Known rows, with every step that occurs
sasuguk -> musu: [  4  16 -19 -15   0  12  -7 -12   1   5 -21  29 -43 -12  10   1  17   3
  -7  42 -33   6  11   7 -13]
feba -> sasuguk -> musu: [ -2  29 -25 -14   7   6 -18 -10  -2  11   0  28 -39  -8  28  11  25   5
  -6  35 -36   5  21  -2 -12]
ripa -> zoni: [ 15  19 -13  -5   9  17  -9   4   6   4 -17   9 -31 -28 -19  -1  21  -8
  -9  41 -20  -4   0   0   2]
sasuguk -> musu -> ripa -> zoni: [ 11  13 -10 -15 -23   8 -11 -11   8  -1  -8   9 -50 -26  -5   2  10  -8
 -32  37 -21   1   5  10  -9]
kapu -> rufis -> feba -> sasuguk -> zoni: [-11   5   3  -4  15  23  -5 -17 -15  -6  -4   7 -39   1   9   9  28  21
   5   8  -1  19  26 -10  -1]
ripa -> sasuguk -> musu: [  2  35 -24 -23   1  11  -1 -14   3  10  -4  27 -39 -12  28  15  26   7
 -16  43 -37  13  19   0 -12]
feba -> sasuguk -> masu -> kapu -> rufis: [-12  -6  -3   3  30   6   6 -13  -2  16 -31   7  -9  -6 -15  -9  33  19
  27   9  33  21   2   3   7]
masu -> kapu -> sasuguk: [  5   2  -8   6  22  25   5  21   0  11 -28  13   3  10 -17  -6  24  23
  10  13  11  -6   1  -3  20]
sasuguk -> masu -> kapu -> rufis: [ -8 -13   1   2  25  11  12 -15  -1  12 -44   9 -13  -9 -25 -15  27  19
  27  15  34  23  -5   9   6]
zoni -> musu: [  8   8 -11 -16 -16  11  -6   1   4   9 -36  21  -8  -4  -7  -1  18  11
   8  10 -28  -2  16   7 -15]
ripa -> sasuguk -> zoni: [  1  15 -22 -16   6  25   7 -10  -1  15  -4   5 -32  -5  15  11  26   5
  -6  46 -28  18  23  -9  -2]
zoni -> musu -> sasuguk -> masu -> kapu: [-22   1   1   6 -16  -1  12 -10  20  19 -34  14  -2   8 -19  -5   3   8
   5   9  -3  23   5  23   2]
rufis -> masu -> kapu: [ 12  -7 -11   8  17  14  15 -14   3  27 -33  14   3  -9 -23 -11   9  -1
  23   0   2   7  -7   4   4]
sasuguk -> masu -> kapu -> rufis -> feba: [-13  -9  31  10  16  17  15 -19 -12 -16 -44  17 -21  -5 -28  -3  17  27
  15 -15  31  17  -5  14   9]
sasuguk -> zoni: [  4  -4 -17  -9   4  27   0  -9  -2  10 -21   7 -36  -6  -2  -3  17   1
   4  45 -25  13  16  -4  -5]
feba -> kapu -> masu: [  3  -3 -14 -19  10  21 -12   2  -1  24  -3  14  -5 -16 -13  22  32  33
  36  21  14 -13  24   5   0]
rufis -> masu -> kapu -> sasuguk: [ -1  -9 -13   8  22  25   7  10   2  19 -23   9  10   9 -20  -5  24  15
  15  -8  14  -2   1   0  12]
rufis -> feba -> masu -> kapu -> sasuguk: [-10  11  15  11  20  16  -5  24   2  -3 -15  15   4   7 -26   0  19  22
  13  -2  16  -3   3   6  34]
zoni -> musu -> ripa: [ 12 -17  -4 -23 -45   7  -4  -5  -5  10 -40  16  -7  -2  -5   3   7  10
 -10  12 -23 -18  11   9 -13]
feba -> kapu -> rufis -> masu: [  2 -14 -19 -19  22  22  -7 -21  -8  20 -12  12  -5 -11 -19   6  29   1
  40  -7  15  -3  13   8  -6]
zoni -> musu -> ripa -> sasuguk -> masu -> kapu -> rufis: [-10  -8   4 -11  -4   2  16 -20   4  11 -35   4  -8  -2 -12  -6  26  23
  12  -5  32  28   5  12  -2]
ripa -> zoni -> musu -> sasuguk -> masu -> kapu: [-21  12   4   8 -16  -2  10 -10  30  13 -22   7 -12   1 -24  -6   5   2
  -1   8  -2  30   3  25   1]
zoni -> musu -> ripa -> sasuguk -> masu -> kapu: [-11   3   2  -6 -16   0  16 -15  13  24 -23   8  -3  -7  -9  -1   9   3
   4   4  -5  24   2  21   0]
feba -> sasuguk -> masu -> kapu: [-14   4  -5   9  18   4   4  -7   7  29 -20  11  -5  -9 -11  -5  14  -3
  21  16  -4  16  -3  12   9]

Rows
[-10   1 -11  -7 -10  22   4  -6  18   9 -12   1 -12  13  -9  -8  18  13
  13 -23  -4  33  27  10 -16]  rufis -> masu -> kapu -> sasuguk -> zoni -> musu
[  0  22 -15 -23 -18  14   3  -9  11   9  -9   8 -24   0  12   6  23  11
   0  13 -33  27  33   2 -20]  ripa -> sasuguk -> zoni -> musu
[ -4  23  18  -2 -16   4 -11   0  15 -17   5   7 -43 -16 -18   2   7   1
 -26   4   3  12   5  19  13]  rufis -> feba -> masu -> kapu -> sasuguk -> musu -> ripa -> zoni
[-16  -4  35  -3 -13   9  19 -24  -7 -15 -34  13 -16   0 -14   6  17  32
   1 -34  28  23   5  18   2]  zoni -> musu -> ripa -> sasuguk -> masu -> kapu -> rufis -> feba
[ 14  -5  -1   1  29  14  13  -6  -8   6 -47  13 -10  -7 -21 -15  28  29
  24  17  34  11  -2  -7  10]  masu -> kapu -> rufis
[ -6   7 -12 -11 -37   4  -1   0  11   7 -34  24   0  21   0  13  12  23
 -16  21 -27  -9  26   5  -7]  zoni -> musu -> sasuguk
[ -7  -8   5 -16 -39   5  -6   0  11   6 -14   1 -10   8 -12  -3   5  13
  -3  -2  -3  10  20  13   3]  feba -> masu -> kapu -> sasuguk -> zoni -> musu -> ripa
[-24   8  37   9  -9   7  13 -19   8 -24 -32  12 -26   3 -29   1  14  30
  -3 -30  30  30   8  21   2]  ripa -> zoni -> musu -> sasuguk -> masu -> kapu -> rufis -> feba
[ 14   2 -18 -23 -19  13   5  -5 -12  22 -20  15  -6  -8  15  21  21  11
 -20  40 -25 -20  10  -7   6]  musu -> ripa -> sasuguk
[-37 -10  -9  -8 -35   0  -3 -13  17  18 -31  14  -5  12  -8  12  11   3
  -8  22 -27   7  16  26 -11]  zoni -> musu -> sasuguk -> masu
[-10  -3 -17  -7 -16  19   4 -10   4   9 -20   9 -29  14   4   7  11  12
 -16  49 -24  10  26  -4   1]  musu -> sasuguk -> zoni
[ -9 -10 -14   3  16  33   9  -4   7  14  -9  -4 -18  11 -12  -8  21   9
  11   5   6  25  15   0   4]  rufis -> masu -> kapu -> sasuguk -> zoni
[ -4  20 -14  -4  12  18  -1   4   8   2 -12  22 -31   4   3  -4  21  16
  -4  20  -5  16  11   7   0]  masu -> kapu -> sasuguk -> musu
[ -2 -16 -11 -10 -23  13   2 -13  -1  12 -18  15 -20   4   0   2   9   9
 -16   1  -2   0   6  12  -5]  rufis -> masu -> kapu -> sasuguk -> musu -> ripa
[  2  -8  -7 -11 -24  13  -1  -5  -2   6 -21  17 -26   4   3   0   9  15
 -20  18  -5  -3   6   9   1]  masu -> kapu -> sasuguk -> musu -> ripa
[  5  13 -11 -13 -19  14 -12   0   9  -4  -4   5 -46 -15  -6   4  18  -2
 -34  29 -14   0   9   9  -3]  kapu -> sasuguk -> musu -> ripa -> zoni
[  3   3   4   0  30   0   0   0   0   7 -35  13  -5 -11 -26 -12  27  23
  32  20  35  11   1  -2  22]  feba -> masu -> kapu -> rufis
[ -1  17  25  12  14   1   1   3   4  -2 -24  22  -5 -13 -29  -4   3   9
  21   7   4   6  -4  11  30]  rufis -> feba -> masu -> kapu
[ -9  -5  -1   8  13   8  11  -9   8  24 -35  13  -9 -12 -25 -11   8  -4
  19  23  -2  18 -11  19   8]  sasuguk -> masu -> kapu
[  3   8  -8  -6 -14  11  -2 -10  15   3  -1   1 -38 -15 -13  -2  11  -6
 -24   3   1  13   4  13  -4]  rufis -> masu -> kapu -> sasuguk -> musu -> ripa -> zoni
[ -8 -15   1  -6   8   7  17 -19  -3  16 -35   4  -9  -7 -13  -4  27  21
  11  13  34  20  -1   7   8]  musu -> ripa -> sasuguk -> masu -> kapu -> rufis
[-23  -9 -10 -22 -31   3   2 -17   5  25 -20   6  -8  -7   4  17  18  -5
 -10  20 -28   6  11  22 -11]  zoni -> musu -> ripa -> sasuguk -> masu
[  0   8 -10 -18 -20  16  -4  -8  10   5 -23   9 -27   0  -2  -4  15   8
   7  12 -29  22  26   7 -22]  sasuguk -> zoni -> musu
[ -6 -14  12 -18 -39  10  -4 -20 -11  -7 -21   5 -27   7   4   7  15  25
 -10 -16   0   8  26   6 -14]  kapu -> rufis -> feba -> sasuguk -> zoni -> musu -> ripa
[ -8  12 -17  -2  12  18   1  -7  10   8  -9  19 -26   5   1  -2  20  10
   0   2  -2  19  11  10  -5]  rufis -> masu -> kapu -> sasuguk -> musu
[  9   5  -9 -23  25  24 -12  -4 -11   5 -13  17 -18 -11 -15   3  32  16
  40  19  19  -5  16   5   6]  feba -> kapu -> rufis
[-11   7  23  -3  12   3 -15   1  -9 -13 -25  21 -11 -13 -24   9  22  18
  19  11  10  -7   7   7  23]  kapu -> rufis -> feba -> masu
[-22   1 -18 -13   2  11   3 -12   2  28 -18  11  -9 -14   2  15  26  -8
   0  39 -28   6   5  14  -1]  ripa -> sasuguk -> masu
[  3   0 -18 -22 -17  21   8 -16  -5  15  -6   1 -30  -3  16  12  18   6
 -18  42 -25  11  22  -7  -3]  musu -> ripa -> sasuguk -> zoni
[  1 -15   0 -14 -40  15   4  -3   5   7 -23   2 -15  11  -7  -5   6  18
  -9  -4  -3  11  18   9  -8]  masu -> kapu -> sasuguk -> zoni -> musu -> ripa
[-35   2  -8  -7 -33  -1  -5 -11  25  12 -21   7 -15   4 -14  10  13  -2
 -15  22 -24  14  16  28 -11]  ripa -> zoni -> musu -> sasuguk -> masu
[ -5   9  -2   6  22  14  -7  27   8  11 -15  12   9   6 -23  -3  23  16
  17  16  11  -4   4   2  32]  feba -> masu -> kapu -> sasuguk
